Each row was made from one path, in order. Every step used is in the known rows, and no mark comes twice. Write each row's path.
Known rows:
U-T-Q-V-S-C: [ 0.50  1.90 -0.24 -0.63  0.05  1.15  1.10  1.16 -2.98 -1.78  1.88 -1.85
  2.13  0.44  1.74  1.21  0.34  0.79 -0.27 -1.25 -0.11  1.22 -1.69  2.04
  3.91  2.29  0.66  2.29]
Q-V: [-0.81  1.17 -0.36  0.42  0.63  1.40  2.08  3.20  0.48 -2.00  1.27 -0.66
  2.00  1.06  1.90  1.22  2.54 -0.31  0.10 -1.44 -1.40  2.20 -1.41  1.20
  4.77  2.40  2.07  2.97]
S-T-Q-U-V: [-0.92  0.44 -0.55 -0.08  1.08  2.77  1.32  1.69  0.11 -1.98  1.28  0.17
  1.36 -0.84  2.17 -0.69  3.47 -0.22 -1.50  0.10  5.64 -3.68 -1.97  1.20
  5.69 -0.85  0.66  1.99]
Q-V-S: [ 0.04  1.45 -0.48 -0.86  0.88  0.65  2.00  2.24 -0.22 -2.06  2.01 -1.28
  2.57  1.11  2.98  1.75  1.69  0.43  0.15 -1.64 -1.19  2.89 -1.98  1.79
  4.16  3.32  1.52  2.75]
Q-U-V-S: [-0.20  0.29 -0.75  0.18  0.28  1.31  1.58  1.35 -1.66 -2.18  1.70 -0.22
  2.16 -0.65  2.46  0.16  3.54  0.40 -0.22 -1.14 -1.97  0.68 -1.69  1.93
  5.41  1.33  0.73  1.94]
V-S-U-T: [ 0.60  1.04 -0.70 -0.80 -0.01 -0.85  1.50  3.09 -2.50 -4.13  1.58 -0.53
  2.65 -2.95  4.01 -1.63  1.28 -0.24  0.15 -0.84 -3.52 -0.41 -3.43  0.63
  4.13  2.68  0.11  1.39]
Q-V-S-T-C: [ 0.29  1.45 -1.10 -1.61  0.91  0.34  2.20  1.20  1.08 -1.06  2.29 -1.17
  2.04  0.28  3.40  0.56 -0.06  0.70  0.05 -0.62  5.90  0.34 -2.61  1.66
  3.10  2.17  0.19  1.99]
V-T-Q-U: [-0.77  0.84 -0.36 -2.38  1.19  2.61  2.53  0.97  0.53 -2.93  1.47  0.66
  2.10 -1.14  1.53 -1.42  3.22  0.18 -1.10  0.15  7.12 -2.23 -3.53  1.96
  2.93 -0.28 -2.75  1.80]
T-Q-V-C: [-1.08  1.87  0.16 -2.09  0.77  2.94  2.00  1.72 -0.01 -2.13  1.45 -0.08
  2.21  1.16  2.19  1.93  0.60 -0.50 -0.39 -0.97  2.53  0.48 -0.97  3.03
  3.33  1.98  2.32  3.21]
T-Q-U: [-0.97  0.39 -0.15 -1.48  0.73  3.29  2.31  1.49  1.20 -2.26  1.33  0.40
  1.36 -0.22  1.21  0.19  4.24 -0.05 -1.63 -0.74  3.32 -1.78 -2.39  1.48
  4.25 -0.77 -0.14  2.61]
T-Q-V-S-C: [ 0.25  1.82 -0.37 -1.60  0.70  2.41  1.47  1.89 -0.31 -1.35  2.51 -1.64
  1.80  0.73  1.79  3.47  0.96  0.67 -0.95 -1.62  4.48  1.52 -2.52  1.68
  3.75  2.52 -1.44  2.38]
T-Q: [-0.73  0.14  0.15 -1.89  0.51  2.36  2.51  2.74  0.76 -2.49  1.19 -0.29
  1.63 -0.16  3.02  0.06  1.74 -1.35 -0.91 -0.69  1.66 -1.15 -0.96  1.48
  3.65  0.34  0.36  2.26]
T-Q-U-V-S: [-0.43 -0.02  0.01 -1.32  0.62  2.72  1.48  0.27 -0.68 -1.74  1.76 -0.20
  1.71  0.20  2.70  0.42  3.07  0.05 -1.42 -0.75  0.56 -1.40 -1.20  2.62
  5.04  0.36  0.19  2.01]
T-V: [-0.90  0.71 -0.54 -0.60  0.97  0.79  2.89  2.17  1.74 -3.00  1.04  0.11
  1.51  0.94  3.34  0.28  0.87 -1.61  1.23 -1.07 -1.58  0.22 -0.77  1.29
  4.32  1.86 -0.04  1.83]
U-S: [-0.54  0.04 -0.34  0.46 -0.37  0.52  1.59  3.30 -2.01 -2.36  0.34 -0.94
  1.73 -0.15  3.77  0.85  2.09 -0.65  0.14 -0.20 -3.09  1.82 -0.25  1.41
  3.87  0.72  3.07  1.93]
U-S-Q-V-T: [-0.53  1.61 -1.24 -0.21  1.06  0.61  0.58  2.89 -2.32 -2.45  0.88 -1.49
  2.71  0.42  3.57  1.79  2.32  0.11 -0.12  0.75  2.95  1.27 -1.92  1.62
  3.37  3.37  0.76  1.85]
Q-V-T: [-0.63  1.72 -0.56 -0.53  1.01  0.57  2.15  2.65 -0.19 -2.63  1.38 -0.58
  2.82  0.17  2.02 -0.17  1.47 -0.13  0.59 -0.56  1.89  1.66 -2.63  1.69
  3.44  2.70 -0.34  2.22]
T-C: [-0.53 -0.30 -0.42 -1.62 -0.45  1.45  2.94  2.11  0.77 -1.59  1.06  0.23
  1.20 -1.28  2.72 -1.07 -0.26 -1.39  0.25 -0.65  0.45  0.20 -0.87  1.84
  2.77  0.31  0.28  1.62]
T-Q-C: [-0.64  0.70  0.31 -0.97  0.09  2.54  2.41  1.75 -0.10 -2.04  1.42 -0.99
  1.39  0.30  2.20  2.14  1.04 -1.18 -0.46 -0.59  3.28 -0.16 -1.27  2.49
  3.05 -0.41  0.17  3.44]
V-S: [ 0.31  0.57 -0.65 -1.49  0.38 -0.02  2.55  2.87 -0.96 -2.92  1.89 -0.95
  2.63 -1.06  3.71  0.06  1.45 -0.27  0.36 -1.11 -0.79  1.54 -2.12  1.54
  2.93  2.20 -0.21  1.71]
S-U-Q-V-C: [-0.69  2.30 -0.01 -1.20 -0.09  3.24  0.37  3.02 -2.56 -3.54  1.37  0.52
  2.14 -2.60  1.93  1.61  1.97 -0.75  0.17 -1.99  2.34  0.42 -3.04  2.00
  4.64  3.59  1.94  3.04]

Which path is each row?
[ 0.65  1.25 -1.27 -1.20  0.89 -0.76  2.35  3.63 -0.76 -3.18  2.17 -1.22
  2.93 -1.74  4.04 -0.57  0.87  0.18  0.13 -0.50  4.72 -0.28 -3.24  0.69
  2.75  1.91 -0.90  1.35]  V-S-T
[-0.71  1.02  0.25  0.21 -0.01  2.96  0.87  2.30 -2.05 -2.08  0.96 -0.62
  1.69 -0.10  1.25  0.92  2.70 -0.83  0.26 -2.00  0.21  2.24 -1.11  1.92
  5.26  2.18  3.38  3.18]  U-Q-V
[-0.52  1.00 -1.61 -0.79  0.62  2.33  1.74  3.33  0.18 -2.89  1.63  0.26
  1.94 -1.77  1.42  0.44  4.87  0.10 -1.17 -0.48  3.43 -1.29 -3.68  0.71
  4.14  1.48 -1.25  2.22]  S-Q-U
[ 0.42  0.91 -0.64 -2.70  1.36  0.64  2.35  2.69 -0.29 -2.78  2.21 -1.28
  2.51 -0.85  4.09  0.16  1.07 -0.09 -1.02 -0.27  7.16 -2.34 -2.71  1.07
  2.65  0.93 -1.12  1.53]  V-S-T-Q
[-0.84  1.30 -1.51 -0.64 -0.14  2.68  1.06  2.63 -2.66 -2.89  1.53  0.99
  2.15 -2.63  2.02  0.64  2.80 -0.52 -0.35 -0.29  1.25 -1.10 -2.21  2.32
  4.11  2.12  0.92  2.08]  S-Q-U-V-C
[-0.35  0.53 -1.43 -0.91 -0.45  1.74  1.74  0.97 -0.78 -2.05  0.98  0.58
  1.14 -2.39  1.69 -2.23  2.48 -0.35 -0.60  0.26  1.02 -2.17 -2.36  1.78
  3.59  0.18  0.42  1.80]  S-Q-U-T-C
[-0.60  0.50 -0.07 -2.69  1.02  1.36  2.64  2.18  0.08 -3.18  1.31 -0.25
  2.59 -1.26  3.00 -1.28  0.67 -1.12 -0.42  0.19  5.18 -1.64 -2.32  1.85
  2.28  0.73 -2.22  1.47]  V-T-Q
[-0.50  1.33 -1.15 -0.33  1.36  0.05  2.79  2.72  2.02 -3.28  1.28 -0.13
  1.82 -0.07  3.68 -0.65  0.85 -1.14  1.15 -0.35  3.36 -1.44 -1.85  0.57
  4.12  1.52 -0.44  1.33]  S-T-V
[-0.57  1.19 -0.03 -1.96  0.29  2.72  0.80  1.12 -0.68 -2.37  1.27  0.52
  1.53 -2.52  2.16 -0.50  0.35 -0.86  0.03 -0.75  6.35 -0.98 -3.54  2.04
  3.99  2.47 -1.41  1.85]  S-U-Q-V-T-C
[-0.66  1.95 -0.43 -0.61 -0.09 -0.11  2.62  1.31 -1.82 -3.98  0.63  0.77
  2.12 -0.57  3.24 -2.04 -1.56 -1.53  2.47 -0.47 -5.00  0.27 -0.28  2.86
  3.22  2.00  3.11  1.87]  U-T-V-C
[ 0.45  0.60 -0.21 -1.85 -0.01  1.62  0.79  3.11 -2.59 -3.84  1.95 -0.37
  2.17 -3.36  3.40  0.34  2.46 -0.79 -0.25 -1.72  2.41 -0.24 -3.72  1.04
  4.47  2.80 -1.03  1.72]  V-S-U-Q
[-0.58  0.36  0.27 -0.78 -0.16  0.96  2.05  2.10 -1.52 -2.92  0.53 -0.51
  1.73 -0.52  2.87 -1.94  0.82 -1.41 -0.25 -0.24 -2.53 -1.32 -0.37  1.79
  3.90  0.02  2.57  2.16]  U-T-Q
[-0.58  1.23 -0.52  0.16  0.53 -0.13  1.85  2.34  0.46 -4.22  0.69  0.49
  1.62 -0.99  3.68 -1.51  1.05 -1.63  1.15 -0.77 -4.61 -1.74 -2.15  0.51
  5.37  2.39  0.41  1.53]  S-U-T-V
[ 0.08  0.40 -1.28 -0.70  0.33  1.23  1.74  0.15 -0.85 -1.17  1.98  0.02
  1.58 -1.88  2.92 -1.30  1.37  0.55 -0.33  0.03  5.03 -1.84 -2.35  1.74
  4.22  0.08 -0.30  1.01]  Q-U-V-S-T-C
[-0.47  0.45 -0.31 -0.77  0.63  1.15  1.41  2.79 -1.30 -2.35  0.62 -1.44
  1.66  0.33  4.44  0.55  1.97 -0.45 -1.07  0.85  4.97 -1.90 -1.00  1.24
  3.66 -0.46  2.22  1.73]  U-S-T-Q
[-0.29  0.70  0.22  0.37 -1.02  2.64  1.35  2.03 -3.84 -2.61  1.01 -0.84
  1.45 -2.03  1.12  1.28  1.30 -1.47  0.82 -1.44  2.27  1.93 -1.40  2.69
  3.82  0.23  2.08  3.50]  U-Q-C
[-0.59  1.58  0.02 -0.59  0.56  2.18  1.01  2.02 -2.85 -2.87  1.07 -0.41
  2.40 -1.02  1.20 -0.76  1.78 -0.78  0.75 -1.05  3.77  1.71 -2.02  2.37
  4.10  2.46  0.95  2.41]  U-Q-V-T
[-0.92  1.73 -0.61 -1.52  0.54  0.82  3.01  1.89  0.22 -3.60  1.19  0.90
  1.92 -0.11  3.31  0.32 -0.87 -1.38  1.87 -0.91 -0.46  0.43 -0.81  2.58
  2.95  2.23  0.77  1.89]  T-V-C
[-0.20  0.75 -0.99  0.72  0.19 -0.23  1.47  3.97 -2.09 -2.66  0.61 -1.35
  2.07 -1.00  4.21 -0.05  2.04 -0.09  0.01  0.51  1.99  0.09 -1.34  0.63
  3.66  0.45  2.37  1.49]  U-S-T
[-0.45  0.96 -0.75  0.83 -0.53  0.75  2.03  1.94 -1.81 -2.99  0.65  0.38
  1.93 -1.80  0.91 -2.54  3.28  0.13  0.14 -0.56 -3.26  0.02 -2.26  1.21
  4.64 -0.15  2.37  2.35]  Q-U-T
[ 0.16  1.26 -0.89 -2.20  1.40  1.79  2.13  1.35  0.96 -2.56  2.37 -0.42
  2.07 -0.65  2.64  0.08  3.54  1.23 -1.72 -0.18  9.00 -3.24 -4.19  1.20
  3.45  0.01 -1.48  1.99]  V-S-T-Q-U
[-0.58  0.12 -0.57  0.03  0.27  0.26  1.96  3.00 -2.55 -3.04  0.93 -0.07
  2.78 -2.03  3.08 -2.11  0.44 -1.60  0.87  0.05 -0.85  0.30 -1.07  1.61
  3.81  1.65 -0.44  1.09]  U-V-T
[-0.80  0.52 -0.68  0.87 -0.24  1.80  1.40  2.08 -1.31 -2.11  0.52 -0.26
  1.50 -0.14  2.27  0.96  4.55  0.76 -0.61 -0.20 -0.87  1.29 -1.52  1.53
  4.57 -0.26  2.38  2.38]  Q-U-S
